Known rows, with every way that one mark hangs from another
[Z C [K L] X]: [-31 -54  34 -10 -10 -33  -7 -48 -18  12  21  11 -46  14 -50  67  25  12
 -54 -25  46  14  53 -57 -36   6  -2  17  -6  -8  -9   0 -32 -28  34  -1
 -17  27 -13 -44  80]
[B [Z [C A U] K L]]: [-36 -52  12 -23 -49 -24   7 -42 -13  23  16  14 -29 -29 -28  43   0   4
 -99 -10  44  25 -15 -24  16   5   1  51  -9  -1 -12  19  11 -42  62  -3
 -10 -13 -27 -16   3]
[K [B [Z [X U]]]]: [ 11 -19 -30 -25   2 -28  17  -9  -5  -6  28 -14  18   7 -32  20   1  -3
 -73 -13   3   2 -15 -58  32  17  17 -22   7 -14   3   5 -39  26  -2 -26
 -33  15 -12 -13  27]
[X U Z]: [ -9  16 -38 -43  -2  -4  33 -18  30 -44   4   9 -20  13  -4  61 -28 -16
 -47   1 -32 -23 -16 -44  33   0  -6 -20   4  -4  30  31  48  19  39   0
 -19   1  16  -8   6]
[X [A C] U [Z B]]: [-38  34 -26 -15 -26 -11  39 -42  47 -47 -24 -49 -45  21  -2 103 -30  -3
 -33  12   0 -33  -8 -67  28   0 -14 -44  -5  -3  11  55   1  -2  32   4
   2  23  33   3  20]
[L [B [Z [C U] X]] K]: [  2 -97  33 -52 -19  30   3  19 -27  31  -2  -7  17 -20 -48  14 -39  25
 -69  -2  27  -8  -3  16  -5  15  21 -21 -23   2  -9  -1   4 -45  68 -28
 -16  46 -36  28   5]
[B K [Z C L X]]: [-10 -83   5 -65 -44 -34 -13   7 -32   7  -4   0 -15   0  -5  40 -12   0
 -84 -27  43  29 -26 -38 -27  19 -25 -11  -1 -20  17   1 -10  -8  63  -3
  17  12 -12 -49  40]
[U [X A]]: [ -4   1  18  13   9   4  -5  -6   4 -33   2 -39  11  28   0  47  -7  11
   1  21   6 -19 -29 -24   8  21  12 -27  11 -30  -6  21   9   1 -16  18
  12  -8   1  -6  -5]
[B K L [Z C]]: [ -5 -66   5 -81 -71 -42  19 -19 -42  28 -11  29   1   6   5   7 -41 -24
 -46 -31  10  47 -28  -3 -31  -1 -25  -1   6   9  27 -10  24  26   4 -31
  35 -12   5 -17  53]
[K L]: [-18 -19  13 -10  19 -30 -14 -12  -4   7   4  17  -3  12 -22  13  -4 -19
  13  14   8 -10  15 -27 -14  10   1  -5   3   8  15  -8  10  12 -18 -26
 -16   2  15   5  31]
[K B]: [  1  14  -4  16  31 -24   1 -11 -19   7  13  10  22   5  -2   0  18   4
 -26  -4   3  -4  -6 -16  20   2   6 -17   1  -9 -14  -1 -38   5 -21 -14
 -36  16 -13  -2  14]
[C [A X] U [Z K L]]: [-44 -30  55 -42 -31 -14  -1 -18  12  -2  17  10 -23 -69 -24   0  21  42
 -73  -8  74  12  17 -12  65  15 -21  54 -22  22 -42  40  10 -80  46  39
 -45 -10 -13  19  19]
[L B]: [  1 -25   7  -1  19  21  -6   7   1  26  13 -12  31   2   9   4 -14  16
  -4  -5 -11 -13   3  33  -2 -14  13 -21  -8   2  -1  -6  10 -28  16  -8
 -10  28 -12  23  -4]
[Z C K [X U]]: [-15 -30  13  -8 -27  -9  10 -50   7 -11  22  -3 -64  12 -29  76  25  20
 -84 -43  26  22  37 -59  -7   1   2  21  -7 -20  -5  19 -15 -27  56  15
 -18  27 -17 -46  67]
[B [K L] [Z [C A]]]: [-20 -71   6 -77 -42 -47  -6  -7 -25   6  -3  29   6  -6 -15  46 -34 -29
 -50  -8  18   9 -26 -44 -26   8 -18   9  22   4  12  -5  29  13  22 -34
  -3   0   0  -1  40]
[K [B Z] L]: [-10 -28 -19 -19  28 -57  -1 -19 -27  21  14  22  35  16 -38  13  -4 -28
 -35  12   2 -11  -9 -60  11  13  17 -18   7   4  11 -12 -26  36 -33 -52
 -42   8   0   5  37]
[X [Z [C A] [L [B K]]]]: [-49 -37  39 -43   1 -13  -4   2  -6  -2   6  15  -3 -12  11  83 -31   3
 -76 -14  27 -27 -18   8   4   2 -31 -14  -3 -11  -1  22  33 -60  83  17
 -21  20  -9 -24   7]
[U [X [Z K L]]]: [-34 -13   2  -4  19  -4   7 -24  -4 -13  23 -14  -1  45 -25  65   9   6
 -66   7   2 -18 -37 -42  18  -3   5 -23   1 -15  12  26   8 -17  45  27
   9   2   0 -34   3]
[K [B L Z]]: [  0 -19  -7 -21  -9 -43  24 -19 -27  31  18  10  32  10 -20 -14 -11 -20
 -45 -12   4  15 -20 -10  22   5   7 -14   5   6   8  -8 -33  28 -37 -43
 -11  -7  -3  -3  30]
[Z B C K]: [-24  -5  31  25 -32 -21  18 -66 -18  17   4  -4 -56  15 -13  58  45  17
 -52 -28  35  31  37 -42 -42 -31  15  14 -33   4 -24  14 -54 -44  63  -8
   2  15 -21 -28  36]
[U X]: [ -2  -9  12  13  22   8  -5   2  -2 -19  18 -17  13  32 -24  20   5   9
  -6   6  -2 -10 -20 -31   6   6  17 -13   9 -10   0   9   6   3 -10  20
   7  -6  -2 -13   4]
[B L]: [-11 -12  33 -13 -24 -18  15 -16  -7  22   8   7  -7   7  -2 -16 -14 -13
   4 -14   9  22   8  25  -4   5 -13  -1   1  15  13  -6   5   5 -26 -19
  18 -13  17  -6  27]
[U [X A [Z B C]]]: [-23   3  29  -6   2 -13  18 -26  -1 -55  -6 -36 -13  33 -14 104 -11   9
 -29  13  19 -30 -16 -59 -10  16   9 -40  -6 -26  -7  39   1 -17  34  24
   6 -10   0 -30   7]
[A [C U] [X [Z K]]]: [-38 -11 -27 -16  16  19  28 -24  14  28 -21   7  -8  -1 -54  10 -18  34
 -27  -9   9 -13  26 -48  50 -25 -42  21  -9  47 -10  35   6 -16   7  34
 -18  36   6  24  32]
[X U [Z C]]: [-16   9 -19 -39   2 -14  29 -25  17 -46 -12  25 -35   7  -5  85 -28 -14
 -57 -13 -17 -23   1 -53  19   3  -9  -1  -4 -10  21  34  57   3  51  16
 -31  -2   8 -27  26]
[C A]: [-19  -3  38  -6 -20   4   0  10  21  -7  24 -10   0 -26 -10  18  -8  -1
 -19  -2  17 -10  -1  11  21   9  -7  20  20   6 -19   7  -1 -26   5  -1
 -10  -6  -3   9 -15]
[L [B [Z [C A]]] K]: [-11 -77  47 -39 -18  32  -2  29 -20  42 -10  -4  32 -18 -33  19 -48   3
 -67  -3  14 -28 -16  40   7  -3  21 -14 -12   7 -11  -1  11 -52  57 -32
 -13  40 -30  36 -14]
[C [A X] [Z [L B]]]: [-36 -32  81 -31  10   5 -24  40  21  10   4 -13  20 -48 -11   2 -10  23
 -48 -18  59 -30  16  23  59   9 -16  13 -18  16 -27  24   4 -87  34  41
 -41   2  -1  12  13]
[A C]: [-28   3 -18  28  11   9  -3   0  10  19 -15 -10  -6   9 -28  -4  -2   7
  17   0   5  -9   5 -14  15 -16 -15   9   5  21  -8   3 -17 -10 -25  24
  11  29  16   8  33]
[C A [U X]]: [-18 -20  40 -12 -15   5   7 -14  14 -36  53  -9  -2 -30 -35  26  -1  27
 -25  17  28   2 -14 -23  31  29   5  31  21   4 -31  25  31 -27   5  11
 -23 -18 -16  19 -19]
[B K]: [  2 -22 -14 -41 -24 -12  -5   1 -19  -1  -3  10   4   5  32   3  -2   0
 -12  -5  -5  20 -27  -4 -22  -4 -24 -20  10  -4   9  -4  11  14  15 -12
  14  19   1   5  14]
[K [B L [Z X]]]: [  1 -34   3 -30 -17 -41  23 -13 -24  22  33  -8  25  10 -34  -5  -7  -9
 -57 -23  16  17  -8 -24  17  21   3 -22   7   1   5  -9 -52  23 -29 -37
  -9   1  -5 -19  42]
[Z [L [B K]] X]: [-17 -68  39 -24   0   0 -30  19  -8  21  29 -29  -1   5  10  28   4  27
 -57 -20  43   6  -3  12 -14  17 -21 -43  -9 -19   7   0 -21 -50  62  -2
   3  48 -11 -28  23]
[Z B [C A]]: [-28  -3  79  12 -29 -18   8 -21   3 -12  12 -13 -42 -18 -18  59  15   6
 -34 -21  54   6  34 -26 -24   1   2  19 -14   9 -34  17 -38 -54  48  -2
 -16  -4 -13 -23  13]
[B [K L]]: [-12 -35  -3 -49  -8 -35 -15  -8 -22   4  -1  25   3  15  13  13  -6 -14
  -1   6   1  11 -14 -26 -32   3 -23 -23  13   3  19  -9  17  22   1 -33
   2  21  13   9  38]

Rows
[-20 -21   0 -34 -17 -40  22 -62 -28 -21  41  20   0 -16 -32  -1  40  37
 -50   8  29  33 -11 -44  32  12  21  12 -15   1 -28  20  -1 -25  -6  25
 -29 -14 -14  13  61] => [C [U X] [Z [K [B L]]]]
[-29 -25  -9   1 -44   0  10 -47  13   2  15 -46 -38  -2 -26  44  16  42
 -37   1  36  16  15 -32   6   9 -13   1   5  -9 -24  22 -44 -27  14  13
  13  38  -7   1  40] => [Z K [X [A [C U]]]]
[-43 -31  41  26 -10 -26 -12 -69 -26   3   4  11 -53   5  -5  73  30  34
 -72   1  59  22  -5 -29  -2  13  -1  28 -24 -29 -22  35  14 -61  57  29
 -14   2 -27 -36  25] => [Z [C [U [X A]]] K L]
[-20 -17  34 -49 -11  13  25   1  24 -17  20   7   0 -50 -33  19 -31  24
 -37   0  28 -15  15 -17  52  21 -34  32   7  28 -24  36  37 -26  23   8
 -44  -9 -11  29 -22] => [C [A [X Z]] U]
[-35   6  -5   8 -11 -11   4  -6  11  -5 -19 -20 -20 -11 -33  -3  19  16
   9   1  30  -2  15 -37  10 -17  -1   2 -18  28 -20  12 -43 -36  -2  42
   8  18  23   8  58] => [A [C [Z B]]]
[-18 -36 -26 -13 -30 -15   3 -25 -11  38   2  -9  -5  11 -13  14   4 -10
 -79  -7   9  16 -32 -17  12 -13  11   8  -8  -4  17   3 -13  -7  42 -16
  19  -1  -8 -17  -3] => [B [Z K L]]
[-47 -13  59  40 -19 -34  -4 -65 -21  30   2  -4 -71  17  -5  66  55  14
 -81 -28  64  30  28 -34 -35 -21   4  11 -46  -6 -16  22 -60 -73  88  -2
   1  17 -18 -54  34] => [Z B C K L]
[-30 -37  57  23  30  -7 -31  -1 -17  32  -9  13 -14  -2  10  42  -2  14
 -40 -19  40  -8  15  26 -12  -1  -4   2 -31 -16  -6   6  10 -71  55  20
 -23  22 -18 -32  19] => [Z C [L B]]
[-22  -3  -1  -5   1  -1  28 -36  -1 -24  31 -30  -5  47 -35  69  16  10
 -54   4  -5 -11 -18 -65  -2 -14  21 -33  -4  -3   4  25 -20  -8  46   9
  14   2  -2 -21   7] => [U [X [Z B K]]]
[-19 -31  -2 -49  -7 -27  22 -41 -14 -40  31   8 -10  11 -31  47   0  17
 -25  28  13  11 -18 -73 -14  18  -2 -24  -1   7   3  25  28   8  31 -11
 -10  -2   0   9  15] => [C [U [X [Z [B [K L]]]]]]
[ -8   5  25 -41  -1   1  40 -12  27  -3  -8  -8 -19  23 -23  34 -30  -5
 -43 -30   0 -13  31 -49  32  -6 -23 -23 -19  30  24  38   9   8  27 -15
 -17   2  21  -8  21] => [A [X U [Z [B L]]]]
[-13 -12  16 -31  42  18   8  13  29   8 -13  -2   3  17  -8  39 -38   6
 -59 -23  -2 -40  12 -23  53  -5 -25 -24 -19  11  27  38  37 -17  50   9
 -37  23   8  -6   4] => [A [X U [Z [L B]]]]
[-32  -7 -26 -13 -11  -8   5 -15   6 -13 -14   8 -15 -38 -33 -21   8  31
  15  15  29   8   9 -26  29   0 -11  30 -11  28 -26  16   7 -29 -16  52
 -12   8  14  29  55] => [A [C U Z]]
[-32 -37  30 -22 -43 -34  -4 -23   4 -15   5 -63 -40  19 -17  63   9  16
 -10   3  57  11  18 -70 -46  19 -26 -55   1  -1  -6  14 -71 -11  22 -26
  24  47  20  -9  63] => [Z [B [K L]] [X [A C]]]
[-39 -19  43  15 -17 -45   6 -79 -21  21   8  11 -57  25 -30  68  41   1
 -42 -17  41  21  49 -64 -53 -23  15  10 -30  11 -12   7 -47 -34  48 -27
 -11  19  -8 -24  61] => [Z B C [K L]]
[ -15  -44  -16  -31  -52  -18    7  -33   15    3   12  -45  -32   12
  -12   62   -4   -2 -103  -10   26   11  -24  -46   24   17    7  -12
   -2  -29   20   25  -17   -6   54  -17   15    8   -3  -28   13] => [B [Z K L [X A U]]]
[ -4 -39  20 -26 -13 -47  20 -19 -33  21  23   8  13   4 -38  12  -5  -8
 -63 -32  30  19   5 -31   6  20   0  -8  -1  -3  -1  -6 -46  11 -19 -25
 -19  -1 -11 -34  59] => [K [B L [Z C X]]]
[ -5   0  22 -27  15   9  26   8  12   1 -17 -15   3  11 -24  23 -18   7
 -25 -16  10 -22  28 -40  17 -10 -22 -22 -21  28   4  26 -16  -5  30   1
 -14   6   6  -5  -3] => [A [X [Z B]]]
[ -29    2    0  -33   16  -14   16   -9    5  -21   -5   16  -19   16
   -7   61  -19  -16 -100    6    1  -35  -29  -34   49   16  -10  -44
  -11  -14   25   38   20  -13   65  -19  -38   28    8  -15    4] => [X U [Z [L [K B]]]]
[-13  -1  12 -25   5   8  30 -17   9  17 -10 -13  -5  21 -25  32  -3  12
 -50 -24   6 -12  29 -46  17 -26 -17 -16 -23  28   2  29 -27 -11  43  -3
 -10  15   0  -4   4] => [A [X [Z B K]]]
[-21 -52  18 -47   0 -18 -16 -11 -19 -29  21   6   7 -28   0   7  14  45
 -38  18  41  15 -30 -14  16  22   8 -10 -24 -10 -14  22  43 -55  45  44
 -21  -1 -11  12  31] => [C [U X] [Z [L [B K]]]]
[-14 -44  83 -23 -53  -8  21  -8  -9  10  24 -42 -38   8 -46  12  11   9
 -38 -18  59  26  35 -13 -32  23  -1 -42 -21  16  -4   4 -78 -29  35 -46
  26  21   6 -20  34] => [Z [B [L K]] X]
[-31   0 -12  -6  38  24  12  21  21  23 -40  -6  12  15 -48   8 -34  12
  -5 -14   2 -40  22 -36  47 -22 -45  -1  -3  41   2  25  -5  -7 -11  39
  -9  33  23   6  30] => [A C [X Z]]
[-43 -41   2  -9 -28 -23   0 -58   9   8  19 -33 -40   8 -43  56  13  26
 -27  11  44   7  28 -55  -5  16 -13  -3   8  -4 -14  16 -34 -18   1  -7
  -2  42   6   4  64] => [Z [K L] [X [A [C U]]]]
[ 12 -63 -11 -34  -7  18   4  15   2  26  26 -36  37  -2 -23  12 -27  13
 -38 -12  -3  -7  -6   6   0   0  21 -24  -3  -1   8 -11  -7 -13  30 -15
   2  21 -17  11   2] => [L [B [Z X]]]
[-33  -9   8 -39 -20 -28  14 -15  -9 -15   1  -8 -24  15  14  60   2  -6
 -60   1  23   1 -24 -33 -17  -2 -26 -48 -16  -1  19  23 -14 -19  81 -11
  14  12  10 -28   0] => [X [Z [B K] L]]
[-13  22 -19 -36 -16 -11  44 -35  31 -46   9 -14 -38  18  -8  74 -12 -13
 -55  -3 -15 -16  -1 -65  14  -4   3 -33 -12   3  24  38  13   8  59 -15
 -13   3  17 -12   5] => [X U [Z B]]
[-28 -12 -15  23  15  10   1 -19   6  -3   5  -7  -8   5 -49   2   3  30
  13  15  14   3  -4 -40  21   0  -7  17   6  20 -16  17   8 -12 -24  36
   1  19   6  15  31] => [A [C [U X]]]
[-18 -49 -17 -28 -24 -34   7 -43 -24  29  -6  21 -10  13 -38  40  -7 -19
 -57  -9   7  11   0 -48 -15 -13  16  25  -5   4  11  -5   2   8  22 -23
  -3  -2  -9 -12  40] => [B [Z C [K L]]]
[-14 -17  30 -60 -59 -44  16 -19 -16 -17  -2  -4 -18 -14  11  -7  17   4
 -16 -11  37  36   2 -15 -21  -1  -5 -22 -23  16  -3   5 -25 -20  18  -1
  19 -12  20   0  55] => [C [Z [B K L]]]
[-32   2  32   1   6 -14   7 -18   7 -46   5 -50 -10  37  -5  93  -5   6
 -41  23  26 -30 -35 -48   5  21   5 -56  -8 -28   5  42  -8 -22  44  14
  15  -8   9 -31 -13] => [U [X A [Z B L]]]
[ -9 -15 -13 -28   6  -1  22 -26  -4 -41  27   7   0  -1 -31  31  -8  23
 -20  24   1  -1 -22 -44  15  20   5  -3   3  -2  -4  25  45   1  18  20
 -14 -15  -8   5  -6] => [C [U [X Z]]]
[-19 -17  35  -4 -18 -14 -16  -7  30 -31   8 -48 -50   4   9  68  -2   9
 -58  -5  50  -7   0 -27  20  46 -16 -28  -4 -41  11  34  -8 -27  43   3
  -7  13   8 -42  17] => [Z L [X A U]]
[-50 -24  35 -39 -53 -27   1 -37   8 -20  33  10 -35 -71 -11  14  31  32
 -73   9  67  22  -5  -5  47  18  -5  52 -13   5 -41  30  14 -81  54  32
 -31 -18 -12  15  17] => [C A U [Z K L]]
[-58 -36  68  19 -14 -20 -11 -58 -12   6  36  15 -50 -14 -27  71  33  30
 -93 -10  68  19   1 -24  11  11  -4  52 -10 -12 -34  34  10 -80  66  30
 -25  -1 -32 -32  19] => [Z [C A [U X]] K L]
[-34 -13  44  -8  14  -6  14 -21  -5  23 -22   1 -28  17 -22  56   3  13
 -72 -32  40 -11  37 -45  11 -20 -27  -5 -37  17   0  35 -25 -42  71  13
 -19  14  -6 -36  20] => [A [X [Z B C K L]]]
[-41 -40  79 -55 -39  -8 -16  31  26 -40  18 -21 -36 -50 -31  33   5  11
 -92  -5  75 -18   0 -12  54  45  -5   1  -6  -9 -19  31 -11 -78  65  22
 -29   8   7 -11  31] => [C A [Z [L K] [X U]]]
[-11 -18  39 -13 -32 -29   5 -28 -28  -7 -12   4 -38   7  13  47  19   9
 -27 -24  35  30  15 -37 -58 -10 -11 -12 -22   1 -11   7 -29 -22  53 -11
   6  16  -9 -25  38] => [Z [B K] C]
[  2 -29   7 -22  -1  -3   7  15 -36  24 -15   9  31   3 -30 -11 -12  -8
 -63  12   8 -13 -29  -3  23   9  17 -33  -8   0  -6  -2 -37   3  12 -47
 -19  31 -18  23  -3] => [L [K [B Z]]]
[-30 -44  30   1  14 -53  -5 -56 -31  18  32  19 -28  18 -49  67  40  13
 -74 -26  47   9  46 -73 -22   8   1   4  -5 -14 -19  -1 -64 -24  20 -12
 -47  39 -22 -43  92] => [Z C [K B L] X]
[ -1 -28  33 -36 -61 -19   6 -16  -1 -30  12 -67 -33   8  17  57  13  23
 -28  -7  49  23   5 -40 -45  23 -17 -59  -5 -19 -10  18 -67 -13  45 -26
  27  27   0 -17  22] => [Z [B K] [X A]]
[-49 -25 -22  -5   2 -19   1 -44  -1  -6   8   6 -15  -3 -63   7  23  32
  -7  21  27   8   4 -65  24  -6   5  26  -6  25 -21  19   5 -28 -16  48
 -10  15  14  23  79] => [A [C [U X] [Z [K L]]]]
[-15  32 -12 -36 -33 -16  42 -42  38 -62 -11 -42 -41  15  22 107 -27 -10
 -46  13  -5 -26 -14 -57  17  13  -2 -52  -9 -21  17  53  17   6  49 -18
  -7  -1  20  -2  -6] => [X A U [Z B]]
